Known rows, with every step that occurs
vata > femi > beke: -2.970 -2.607 -1.650 4.260 -0.011 -0.103 1.554 1.121 -1.048 -0.510 -0.991 -0.696 -2.776 1.548 -0.438 0.782 -1.538 0.629 -0.864 -0.162 -0.164 3.281 -0.937 -2.693 0.374
femi > beke > tolus: -1.625 -0.959 -0.652 4.397 -0.147 0.018 0.871 0.671 -0.489 2.547 0.254 4.659 -0.592 3.160 0.852 0.978 0.069 -0.778 -0.894 -0.360 1.854 -0.124 0.345 -2.983 2.382
robet > gufit > kifedof > suselim > vata > tolus: -1.690 -3.347 5.727 1.813 2.782 2.364 -5.032 0.471 -3.583 -2.302 0.330 -1.211 -1.984 -1.584 1.365 0.242 0.354 -0.847 1.132 -1.131 -0.408 -6.347 0.197 -3.250 3.269
kazut > robet > nuzo > kifedof > suselim > vata: -1.234 -1.541 3.220 -0.620 3.542 -1.807 -3.329 -0.469 -6.086 -2.845 -1.587 5.339 -2.282 -1.045 4.528 0.942 -0.863 0.987 0.645 1.032 -0.171 -3.746 0.644 -0.213 2.328
robet > suselim > vata: -2.306 -0.366 4.567 1.213 2.576 0.403 -1.456 0.819 -3.097 -5.099 -2.370 2.739 0.737 -1.440 0.106 1.296 -2.374 -0.946 -0.137 -0.019 -1.801 -2.266 -2.252 -1.665 2.384
goda > suselim > kifedof > nuzo > robet: 0.056 -3.576 -0.184 2.425 3.378 -5.063 -0.867 1.582 -1.786 0.032 1.601 3.241 -0.969 -2.060 3.898 -0.551 -2.183 -0.686 0.382 -2.243 -2.006 -4.117 1.062 -0.057 2.858
goda > suselim > kifedof: 0.766 -2.299 1.351 2.168 2.412 -2.178 0.950 1.639 0.422 -0.752 -0.384 2.118 -2.174 -2.029 1.123 -0.666 -1.480 -1.024 -0.458 -2.218 -3.224 -1.703 -1.039 0.038 2.195
nuzo > kifedof > suselim > vata: 1.323 -2.636 2.645 0.422 3.240 -0.663 -3.580 1.672 -2.970 -2.331 0.275 3.612 -4.181 -1.216 0.993 1.393 -0.215 -1.024 1.352 1.565 -1.131 -0.148 -1.413 0.575 3.909
robet > nuzo > kifedof: 2.641 -1.786 1.071 2.293 0.977 -1.613 1.314 -0.798 -2.012 2.286 -1.865 2.572 -1.787 1.253 1.696 -0.999 -1.686 -2.803 -1.935 0.023 1.051 -2.701 -0.083 -1.055 0.515
gufit > kifedof: 1.341 -1.302 2.389 1.039 2.826 -2.648 0.717 -0.600 -0.314 1.845 -2.215 1.888 -1.806 0.821 -1.629 0.468 -0.383 -3.752 -0.717 -0.053 -0.101 -1.837 -0.109 -2.236 -0.211
vata > tolus: -1.336 -2.148 2.128 2.331 0.958 2.196 -1.459 0.184 -1.696 1.276 -0.564 1.199 0.839 0.644 -0.778 0.148 1.680 -0.340 -0.371 -0.549 1.523 -1.190 -0.779 -3.718 0.660
suselim > kifedof > nuzo > robet > kazut: 0.892 -3.035 0.488 5.854 2.579 -3.783 1.641 -0.459 -3.118 2.183 1.050 2.107 0.229 0.382 3.920 -0.388 -3.219 -1.877 -0.463 -4.081 -0.452 -6.495 2.279 -1.010 1.563
nuzo > robet > suselim > vata > femi > beke: -8.277 -1.763 1.693 2.403 3.108 -0.221 -2.746 1.580 -4.570 -5.265 -2.772 1.532 -1.800 1.048 1.773 1.357 -4.131 3.155 0.820 -0.534 -2.008 -1.243 -0.890 -1.373 1.465
femi > vata > tolus: -3.391 -0.618 4.582 3.736 2.247 1.606 -1.005 1.022 -2.866 0.499 0.554 3.543 1.074 3.313 -0.160 0.398 2.922 0.083 -0.253 0.481 1.018 -0.648 -0.929 -3.294 1.050
goda > suselim > vata: -1.921 -1.015 3.303 0.660 1.184 -0.611 -1.926 1.589 -2.769 -4.105 0.771 1.995 -1.007 -3.350 0.580 0.552 -1.211 -0.602 0.716 -0.419 -3.649 -0.856 -0.940 -1.423 2.733
femi > beke: -1.220 -1.547 -0.758 2.979 0.832 -1.023 1.343 0.621 -0.374 0.741 -0.617 3.713 -0.863 1.941 -0.205 1.615 -1.813 -1.002 -1.946 1.840 -0.283 1.770 -0.261 -3.217 1.142
kazut > robet: -3.105 -0.117 2.447 -0.951 3.820 -0.157 -0.416 -0.361 -1.538 0.120 -2.164 4.123 0.684 0.553 -0.637 2.130 0.722 0.657 -1.033 0.203 1.275 -0.823 -0.219 -2.957 -0.327
femi > vata: -1.831 0.395 4.280 2.805 2.753 -0.725 1.241 1.517 -1.716 -0.078 0.123 4.182 0.381 2.760 -0.663 1.221 0.894 -1.322 -0.618 0.862 0.374 0.560 -1.237 -2.698 1.151
kazut > robet > nuzo > kifedof > suselim > goda: 1.209 -1.525 0.431 -0.777 4.629 -1.828 -2.962 -0.782 -3.358 -0.722 -3.984 6.384 -4.253 1.295 5.436 -1.506 -0.678 1.815 1.051 -0.065 0.749 -2.744 2.491 -0.419 0.898
kazut > robet > suselim: -4.556 0.183 3.001 -1.118 5.035 0.503 -0.842 0.952 -1.194 -2.762 -4.423 4.760 1.296 -0.090 0.282 1.349 -0.787 1.323 -1.110 -0.321 1.378 -2.763 -1.098 -3.246 0.588
kifedof > suselim > vata: -0.381 -1.900 3.246 0.838 1.691 -0.093 -2.672 1.884 -3.676 -4.008 0.607 2.366 -1.008 -3.045 0.904 1.605 -0.522 -0.511 2.069 0.526 -0.703 -0.009 -1.236 -2.501 3.643
beke > femi > vata > tolus: -5.571 -0.215 2.374 5.053 0.001 1.876 -1.040 0.849 -2.653 1.556 0.330 0.416 -0.126 3.514 -0.822 -0.282 3.343 0.801 0.287 -0.963 2.596 0.739 1.112 -3.600 1.278
nuzo > robet > suselim: -3.946 -0.603 3.057 -0.450 4.931 0.082 -1.740 2.278 -1.042 -1.394 -3.489 4.075 1.155 0.257 0.506 0.417 -2.428 0.483 0.234 -1.158 1.823 -4.062 -0.860 -3.384 0.934
kifedof > nuzo > robet > suselim > vata: -2.947 -1.881 2.836 1.559 3.562 -2.446 -3.203 0.833 -5.456 -4.302 -0.595 3.825 1.801 -1.441 3.027 1.424 -3.106 -0.486 0.725 0.103 -0.677 -4.675 -0.055 -1.746 3.159
kazut > robet > nuzo: -2.354 0.021 2.324 0.456 1.709 -1.156 1.043 -1.614 -3.716 0.102 -2.815 3.670 2.016 0.006 2.188 0.382 -0.865 -0.037 -1.442 -0.771 1.911 -3.442 1.124 -3.936 -0.913

Rows
-0.971 -3.698 1.317 2.904 3.706 -2.253 -1.016 1.948 -0.846 -0.257 2.254 0.242 -0.791 -2.165 4.257 -0.593 -3.356 -0.571 -1.039 -3.397 -1.237 -7.239 1.161 -0.996 3.638 -> goda > suselim > kifedof > nuzo > robet > gufit
0.456 -2.314 0.902 3.766 2.821 -4.561 0.550 -0.593 -3.044 2.763 -0.036 1.845 -0.626 0.595 2.572 -0.715 -2.445 -3.562 0.099 -2.746 0.895 -7.234 3.769 -3.389 0.335 -> gufit > kifedof > nuzo > robet > kazut
4.399 -2.563 -0.101 1.626 2.342 -1.766 -1.809 0.122 -2.312 -0.049 -2.720 4.198 -4.933 0.846 4.717 -2.680 -1.752 -0.699 1.208 -0.476 0.395 -1.904 1.605 -0.506 1.875 -> robet > nuzo > kifedof > suselim > goda
1.124 -3.420 0.326 3.389 3.494 -4.773 0.095 -0.487 -2.380 1.981 0.665 3.278 0.066 0.540 2.507 0.932 -1.884 -1.650 -0.451 -1.271 -0.300 -3.557 0.868 -0.135 1.821 -> suselim > kifedof > nuzo > robet
-1.769 -2.440 3.904 -0.806 5.698 -0.338 -3.101 2.272 -0.313 0.691 -1.197 0.698 -2.169 -0.555 1.083 0.393 -1.701 -0.953 0.986 -1.881 2.796 -6.846 1.286 -4.360 1.787 -> nuzo > robet > gufit > kifedof > suselim
-0.902 -2.250 0.912 2.321 4.962 -3.482 0.565 -0.530 -2.184 -2.390 -2.482 4.787 0.896 -0.562 3.232 1.056 -1.766 -0.155 -1.816 -0.985 -0.787 -4.231 -0.488 -0.207 2.302 -> kazut > robet > suselim > kifedof > nuzo
-5.598 0.486 5.097 -1.187 4.900 0.392 -2.532 -0.131 -4.249 -5.480 -3.655 4.891 1.255 -0.857 0.784 2.358 -1.343 1.604 -0.282 0.344 -1.418 -3.176 -1.378 -1.600 1.433 -> kazut > robet > suselim > vata
2.481 -3.067 1.738 3.391 2.003 -2.044 0.874 -0.511 -0.584 1.497 0.651 -1.455 -0.783 -0.321 0.680 0.193 -1.536 -4.813 -2.324 -0.801 0.928 -5.309 1.022 -3.355 1.805 -> robet > gufit > kifedof > nuzo
-2.371 -1.519 3.121 1.088 6.019 -1.727 -0.631 1.120 -0.734 -0.768 -3.843 4.209 -0.060 0.880 1.509 0.230 -3.296 0.171 -0.367 -2.333 -0.586 -5.264 -1.134 -0.228 1.230 -> nuzo > robet > suselim > kifedof
0.216 -3.501 1.890 3.913 3.839 -1.940 -0.024 -0.107 -1.535 1.806 1.519 0.309 0.305 0.575 2.842 0.775 -2.970 -1.516 -1.855 -2.603 0.391 -6.737 0.878 -1.035 2.350 -> suselim > kifedof > nuzo > robet > gufit
-0.706 -2.114 0.203 4.314 1.555 -2.075 0.508 0.622 -3.454 1.506 1.251 1.915 1.417 -0.313 2.854 -0.236 -2.378 -1.671 -0.011 -2.863 1.947 -5.244 2.714 -4.009 1.252 -> kifedof > nuzo > robet > kazut
-0.575 -2.215 3.264 -0.764 6.622 -0.693 -4.399 0.997 -0.444 0.191 -2.662 1.920 -4.157 1.177 2.469 -1.135 -2.044 0.107 2.026 -2.460 0.831 -6.183 2.857 -2.822 1.221 -> nuzo > robet > gufit > kifedof > suselim > goda
0.723 -2.719 0.773 1.385 3.769 -5.455 -1.015 -0.630 -2.541 2.584 -0.444 3.098 -0.700 0.742 1.187 0.538 -1.149 -3.358 0.239 -0.110 1.064 -4.333 2.160 -2.419 0.454 -> gufit > kifedof > nuzo > robet
0.825 -2.145 3.789 0.527 2.959 -2.736 -2.607 0.606 -3.323 -2.703 -0.766 2.348 -2.952 -2.200 0.579 1.210 -0.551 -2.434 2.179 0.494 -1.734 -1.962 -0.268 -1.769 2.630 -> gufit > kifedof > suselim > vata
-1.871 -2.127 3.484 1.191 4.832 -5.066 -3.107 -0.459 -5.125 -2.891 -1.878 3.872 -0.095 -0.645 2.542 0.957 -3.159 -2.432 0.896 0.136 -1.661 -6.644 0.863 -1.078 2.226 -> gufit > kifedof > nuzo > robet > suselim > vata
2.566 -2.945 0.591 0.287 3.387 -0.322 -1.800 2.760 0.051 0.375 -0.547 3.397 -4.124 -0.430 0.408 0.323 0.261 -1.253 0.525 0.929 1.598 0.194 -1.263 -1.060 3.057 -> nuzo > kifedof > suselim
0.568 -3.648 2.985 2.516 0.756 0.530 -4.292 -0.042 -6.209 -1.630 0.002 2.411 -2.179 -1.099 4.391 -0.878 0.076 -0.102 1.326 0.371 -0.006 -4.180 0.126 -0.984 3.281 -> robet > nuzo > kifedof > suselim > vata > tolus
2.490 -3.280 0.383 4.630 2.660 -3.274 1.626 0.475 -1.218 -1.842 -1.271 2.457 0.238 -1.180 2.615 -0.216 -2.792 -2.579 -1.564 -1.303 -1.163 -3.449 -1.413 -0.319 3.258 -> robet > suselim > kifedof > nuzo
-1.535 -3.550 -0.692 5.884 -1.389 -0.733 -1.833 1.013 -5.788 -1.590 0.493 1.481 -5.759 0.966 5.688 -0.867 -1.321 1.117 1.905 -1.520 0.429 -1.521 0.509 0.269 4.226 -> robet > nuzo > kifedof > suselim > vata > femi > beke > tolus
-6.107 -3.342 -0.583 4.360 1.845 -2.473 -2.369 1.264 -5.956 -5.385 -0.632 1.252 -1.100 0.017 3.699 1.265 -4.302 1.891 0.599 0.078 -1.685 -1.437 0.074 -1.480 2.834 -> kifedof > nuzo > robet > suselim > vata > femi > beke
-1.252 -1.327 3.234 -1.595 6.628 -0.040 -3.545 -0.200 -0.696 -1.206 -3.585 2.683 -3.981 0.769 2.394 -0.247 -0.271 0.916 0.808 -1.578 0.327 -4.984 2.466 -2.715 0.893 -> kazut > robet > gufit > kifedof > suselim > goda
-4.948 -3.602 -0.013 3.868 3.250 -5.041 -2.367 0.098 -5.582 -4.242 -1.969 1.274 -3.021 0.838 3.448 0.695 -4.366 -0.043 0.757 0.145 -2.671 -3.450 1.059 -0.648 1.835 -> gufit > kifedof > nuzo > robet > suselim > vata > femi > beke
-1.412 -2.596 1.722 2.266 2.778 -0.182 -1.181 0.961 -1.762 1.181 1.572 0.011 1.561 -0.209 1.676 1.056 -2.181 -1.290 -1.253 -1.407 2.823 -5.430 1.181 -4.109 2.189 -> kifedof > nuzo > robet > gufit
-1.755 -2.105 0.814 1.565 3.744 -2.249 -1.549 1.741 -2.335 -1.464 -1.420 3.675 1.862 -0.728 2.379 0.199 -2.522 -0.645 -0.076 -0.604 2.237 -4.322 0.069 -3.494 2.251 -> kifedof > nuzo > robet > suselim
3.726 -2.598 -0.019 0.221 4.407 -0.778 -3.173 1.547 -0.225 -0.132 -1.994 4.588 -6.087 1.374 1.981 -1.194 -0.104 -0.091 1.699 0.445 -0.293 0.808 0.346 0.410 2.433 -> nuzo > kifedof > suselim > goda
